What can hang from each mark
K252: K140
K707: K44 K140
K809: K140 K524
K44: K140 K707 K951
K140: K44 K524 K707 K809
K951: K44

Known rows, with every way that one mark hangs from another
K140[K44[K707 K951] K524]: [-27.8  -9.0 -41.1   3.9  -3.4  20.8  -7.1   4.2 -12.1  -9.9   1.5  -4.6
  15.4  14.6 -21.2 -19.7 -13.8  -1.9   0.0  -6.2 -14.2  -4.3   0.1]
K140[K44[K707 K951] K524 K809]: [-48.6 -15.8 -35.8  38.9   8.4  24.9 -18.1  14.0   1.7 -15.5   9.7   8.2
  39.6  -1.9 -26.3 -22.6  -7.1  11.3 -12.1   3.5 -23.5  18.2   8.4]
K140[K524 K809]: [-16.5 -11.9  20.9  20.9  23.4 -24.5 -16.5  15.0  48.7   8.8  -4.8   2.1
  25.2 -23.7  -9.5  -1.7  -1.6  -5.5 -22.3  -5.1 -15.0  -0.5  -1.4]
K707[K44[K951] K140[K809]]: [ 29.2  12.2 -13.9 -22.3  -0.3  -4.2  -4.2   6.9   5.1  -5.2   3.3  -8.9
   4.0 -26.2  31.4   9.6  25.4  25.1  13.9  22.4   6.5 -12.9 -14.8]
K252[K140[K44 K524]]: [-12.1  -4.7  33.8  19.9 -20.0 -19.1   1.2  -8.5   8.9  -2.4  14.8  -1.7
  -4.7 -17.9   0.8  -1.1 -12.3   7.7   3.2   9.5 -25.8  -8.5  12.0]
K44[K707[K140[K524]] K951]: [  8.5 -14.2 -60.4  -9.0 -10.0  18.3  -7.3   6.2 -19.8  -0.3 -10.7   0.2
   1.1   4.4  -8.0  -3.1   6.3  -7.9  21.4  -0.9   5.1 -25.6  -5.3]
K44[K707[K140[K809[K524]]] K951]: [ -6.6  19.4 -64.8  11.4  -1.1  36.2  -6.7 -18.6 -11.8  -5.3  31.3  10.6
  -4.3  13.4 -39.1  -4.9   6.3  33.6  18.0   5.8   4.4 -14.1   9.6]
K809[K140]: [ 43.7  -3.7  18.8 -27.1   2.4 -22.2   9.6 -12.6  10.2  24.0  -0.1  -9.2
 -36.8  21.2   5.5  -1.4 -23.3   0.6  39.7 -24.6   9.7 -25.7   8.0]
K809[K140[K44 K524 K707]]: [-11.4 -17.6  38.0  28.7  -6.6 -15.0  24.2  16.4 -28.7   5.4   8.1  24.0
 -19.4   9.2  -4.0 -17.1 -23.7 -20.1 -18.0 -18.7   1.9  18.2  14.3]
K44[K707[K140[K524 K809]] K951]: [-14.0 -18.6 -56.5  26.5  -0.5  25.4 -17.0  13.7  -6.5  -4.1  -2.8  13.3
  27.9 -14.3 -16.2  -3.7  11.0   5.7   2.8   7.2  -0.4  -1.5   6.9]
K707[K44[K140]]: [ 39.8  18.2  -3.1 -43.7   7.3   0.4   2.6  -5.9  12.5  16.3 -31.7 -44.3
  -8.2   1.6  38.8  16.9  10.6  -0.9  12.8  -6.5   0.6 -25.4 -17.4]
K707[K44[K951] K140[K809[K524]]]: [ 23.3  36.6 -24.6 -17.7  -2.9   4.0  -4.1 -11.4  -4.8  -7.3  27.6  -6.4
 -13.8  -7.4   7.0  11.9  29.5  26.1   5.6  18.0  11.8 -20.8 -10.6]
K44[K140 K707 K951]: [  9.9   8.5 -73.4 -35.1  -9.9  45.8 -10.1  -9.3 -11.7   2.9 -29.8 -23.0
   1.9  30.0  -6.7   6.4  -1.5   4.6  43.4 -20.2   1.4 -22.9   8.0]
K809[K140 K524]: [ 36.7  20.6  14.9 -17.6  -2.4 -15.4  12.3 -28.0  -0.3  22.8  22.0  -8.7
 -58.8  34.9 -20.0  -2.7 -20.7   5.8  22.8 -28.7  12.3 -36.0  14.5]
K252[K140[K44[K951] K524]]: [-10.6   0.7   8.6   6.8 -34.0  -0.5  -5.2  -8.4  -4.3 -13.8  10.3   1.5
  -4.6 -11.6  -0.1   0.2  -2.4   5.4  18.5   5.6 -18.2 -13.9  13.6]
K140[K524 K707[K44]]: [  5.8  -6.2  40.3 -14.5  21.9 -24.7  12.3   2.2  10.6  -0.1 -19.2  -4.3
  10.7   1.3  21.8  -3.5   6.2 -33.5 -29.0  -1.5  16.1   3.2 -40.8]
K809[K140[K44[K951] K524 K707]]: [ -8.9 -14.0  10.8  18.5 -24.9   2.0  20.4  13.7 -40.1  -7.4  10.5  22.8
 -24.2  18.5  -7.7 -13.4 -11.3 -20.2  -8.5 -21.7   7.5  11.2  20.3]
K252[K140]: [ 25.1   7.1  31.7 -23.7 -10.9 -21.4  -3.1 -34.8  28.1   6.1   2.3  -7.0
 -13.7  -1.9   5.2   5.1 -14.0  16.2  42.9   3.0  -5.4 -30.7   2.5]
K809[K524]: [ 14.6  25.9   9.0 -31.4   9.2 -16.0   3.8 -29.5  28.1  15.6  16.9 -15.6
 -23.4  17.3 -22.4   0.7 -15.1   7.8   6.9 -17.0   7.0 -36.6  -6.1]
K951[K44]: [  9.9  13.6  30.1 -51.6  18.8 -34.9 -14.4 -26.3  41.7  23.2  -2.5 -26.9
 -14.5  -8.7  -8.4  12.8 -19.3   0.2  18.2  10.4  -8.4   4.7  -9.5]

Rows
[-31.0 -15.0 -14.1  20.0  14.8   3.1   0.0   5.1   3.1   4.8   2.8  -3.3
  17.2   3.4 -17.7 -22.3 -24.5   2.0 -10.9  -2.6 -16.1   1.5  -5.5] -> K140[K44[K707] K524]
[  6.5   4.2  11.1 -12.8 -27.2   0.9  25.9   2.4 -35.0  -7.2  18.5  21.5
 -31.4  25.9  -6.4 -11.9 -20.6   4.9  24.6 -16.9  11.9  11.8  20.4] -> K809[K140[K44[K951] K707]]
[ 33.7  20.0  37.7 -16.5   5.9  -9.7  27.4 -28.6 -23.1   7.6  17.2  -2.2
 -52.1  46.0   5.7  -5.7  -7.3  -3.5  -2.2 -11.1  31.6  -9.3 -11.4] -> K809[K140[K707[K44]] K524]
[-12.9  -1.2   4.0  23.4   2.8 -16.1   8.2  22.3   7.2   6.4  30.8  10.6
   5.0 -41.0  -2.4  -3.5  -9.3  39.3   1.1  21.5 -15.7   7.5  10.9] -> K707[K140[K44 K809]]
[-15.1 -26.3 -31.3  39.6  19.3   9.0 -10.8  16.9   6.8   8.5  -1.3  14.2
  24.9 -20.7 -11.7  -9.4   0.6   5.3 -10.6   9.7  -6.8   1.7  -1.4] -> K44[K707[K140[K524 K809]]]
[ -7.9 -11.0  60.6  39.7   6.6 -12.8  -2.7  -7.2  11.2 -13.8  -1.6  17.4
  23.0 -19.4  18.7   2.7  15.1  -2.1 -29.1  25.6  -4.3  19.5 -16.7] -> K252[K140[K524 K707[K44] K809]]
[ -0.5  21.2   6.1  -3.6 -27.8  14.0  29.0 -14.3 -49.1  -6.4  40.0  17.9
 -52.4  43.7 -30.0 -13.3 -16.4   8.2   8.0 -21.0  18.0   3.4  24.8] -> K809[K140[K44[K951] K707] K524]
[ -8.8  -6.8  36.0  21.5 -10.5   4.0  -9.2 -10.2   0.5 -27.5  -2.0  19.5
  21.2  -9.0  17.6   4.2  25.5  -5.8 -11.4  25.2   6.3  17.6 -10.4] -> K252[K140[K524 K707[K44[K951]] K809]]
[-30.5 -10.7 -28.3  32.3  23.8  23.8 -41.2   2.8  16.7  15.7 -22.4 -25.4
  27.5 -16.6 -18.4  15.0  -2.5  -7.4 -25.7   9.7 -29.3  40.8  14.4] -> K951[K44[K140[K524 K809] K707]]
[  5.1  13.8 -33.0 -28.7  13.2  21.2 -22.2 -22.3   5.9  22.9 -23.3 -38.5
  -3.5  10.9  -9.2  14.8 -18.1   4.5  23.1   2.9 -16.6  15.2   6.9] -> K951[K44[K140 K707]]
[ 17.1  -2.5 -14.3   0.7  -1.7  -9.2 -12.9  22.9   6.1  -6.8  -3.9  -4.9
  12.2 -34.7  33.0  12.5  34.2  -1.0 -12.5  17.5   2.3  -9.9 -13.2] -> K707[K44[K951] K140[K524 K809]]
[-40.1  -4.7  36.5  29.1  16.3 -11.3  18.3   9.2  13.6  -3.8  24.7  25.9
  24.8 -14.1 -17.5 -14.0 -19.0  18.2 -20.9   9.3 -12.5  40.0   3.1] -> K140[K44 K707 K809]
[-21.8 -10.8 -15.6  24.8  -5.8  27.8  -8.7  28.9  -1.8  -7.9 -29.6   9.3
  26.0  -7.4  -6.4  14.0  18.8 -26.1 -31.6 -14.6  -3.0  23.4  14.6] -> K44[K140[K524 K707 K809] K951]
[ 29.3  -9.1  19.8 -17.7  -8.3  -3.8  12.6   0.2 -27.8  -8.4 -13.8   2.6
 -25.7  26.4  29.1  -0.3  11.5 -31.9  -2.4 -17.0  29.8  -0.1 -11.8] -> K809[K140[K524 K707[K44[K951]]]]
[ 19.7  13.1  12.8 -53.1   3.6  -7.0  13.9 -10.8  -3.8 -11.9 -12.5  -4.9
  -1.3  20.0  22.1   1.9   9.2  -9.6  15.6   2.0  24.7  -5.9 -31.5] -> K140[K707[K44[K951]]]
[ 13.4 -18.1  37.3  11.2   2.4 -19.5  18.9   7.0 -13.8  12.4  -7.2  18.7
 -22.1  20.9  -3.7 -10.6 -14.5 -32.9 -12.3 -28.3  17.6   0.8   2.7] -> K809[K140[K524 K707]]
[ 13.2  -8.6  14.1  18.1  16.7 -23.8  -6.1  20.5  17.5   7.3  -2.1  -6.3
  14.1 -42.2  31.9   4.6  23.7   1.7 -27.0  20.1  -5.2  -1.4 -20.3] -> K707[K44 K140[K524 K809]]
[-33.3  -6.2   7.5   1.2  -8.4  -5.2  13.9  16.7  -9.5 -12.5   4.0  17.8
   9.8   0.4 -12.8  -9.5  -5.4 -21.1 -20.6  -8.0   0.1  11.8  -0.4] -> K140[K44[K951] K524 K707]
[ 49.4  16.8 -21.0 -60.5 -10.2 -13.0   7.4  -4.7  -6.8  -1.0  -5.7 -21.7
 -16.0  -5.0  41.3  13.5  20.8  10.8  35.7  12.7  18.5 -34.9 -22.2] -> K707[K44[K951] K140]
[ 21.3  18.6 -26.9 -26.9  -0.8  18.0 -15.1   5.9  16.0  -3.9 -23.5 -31.9
  12.0  -4.6  30.2  18.8  26.3  11.3   4.6   1.4  -4.5  -4.1   1.7] -> K707[K44[K140[K809] K951]]
[-46.8 -12.5  29.6  53.5 -25.4   7.5  -4.0   4.3 -11.3 -31.1  23.3  37.3
  24.8 -19.4 -15.5  -5.7   4.6   6.8 -18.7  20.0 -14.3  34.9  21.1] -> K252[K140[K44[K951] K524 K707 K809]]
[ -0.8 -12.8 -31.0  13.1  17.3   7.1  -6.4   1.7   7.0   8.1   8.8  10.6
  19.0 -11.2 -12.5  -7.7  -8.1  32.6  20.4  12.7  -4.9  -2.6   2.6] -> K44[K707[K140[K809]]]
[-23.2   9.8  22.5   9.4  17.2   4.2 -16.0   2.7  18.3  10.6  -9.2  -6.3
  10.9 -18.3  -9.8  25.5  -2.5  -1.1 -20.4  15.2 -13.6  53.6  12.6] -> K951[K44[K140[K707 K809]]]
[ -4.9  -2.2 -23.3 -10.7 -13.5  22.5   5.7  22.5 -19.7  -0.8 -38.6  -5.9
   1.9   7.2   1.4  14.8  13.2 -38.9 -13.9 -21.7   8.8  -0.9   5.7] -> K44[K140[K524 K707] K951]
[-12.1 -10.2  17.7   6.9  11.7  -0.6  -4.6  14.1   9.2 -19.0 -12.6   9.2
  30.5  -8.4  13.6  -1.1  20.1 -21.0 -34.4   8.4   9.4  20.5 -24.4] -> K140[K524 K707[K44[K951]] K809]
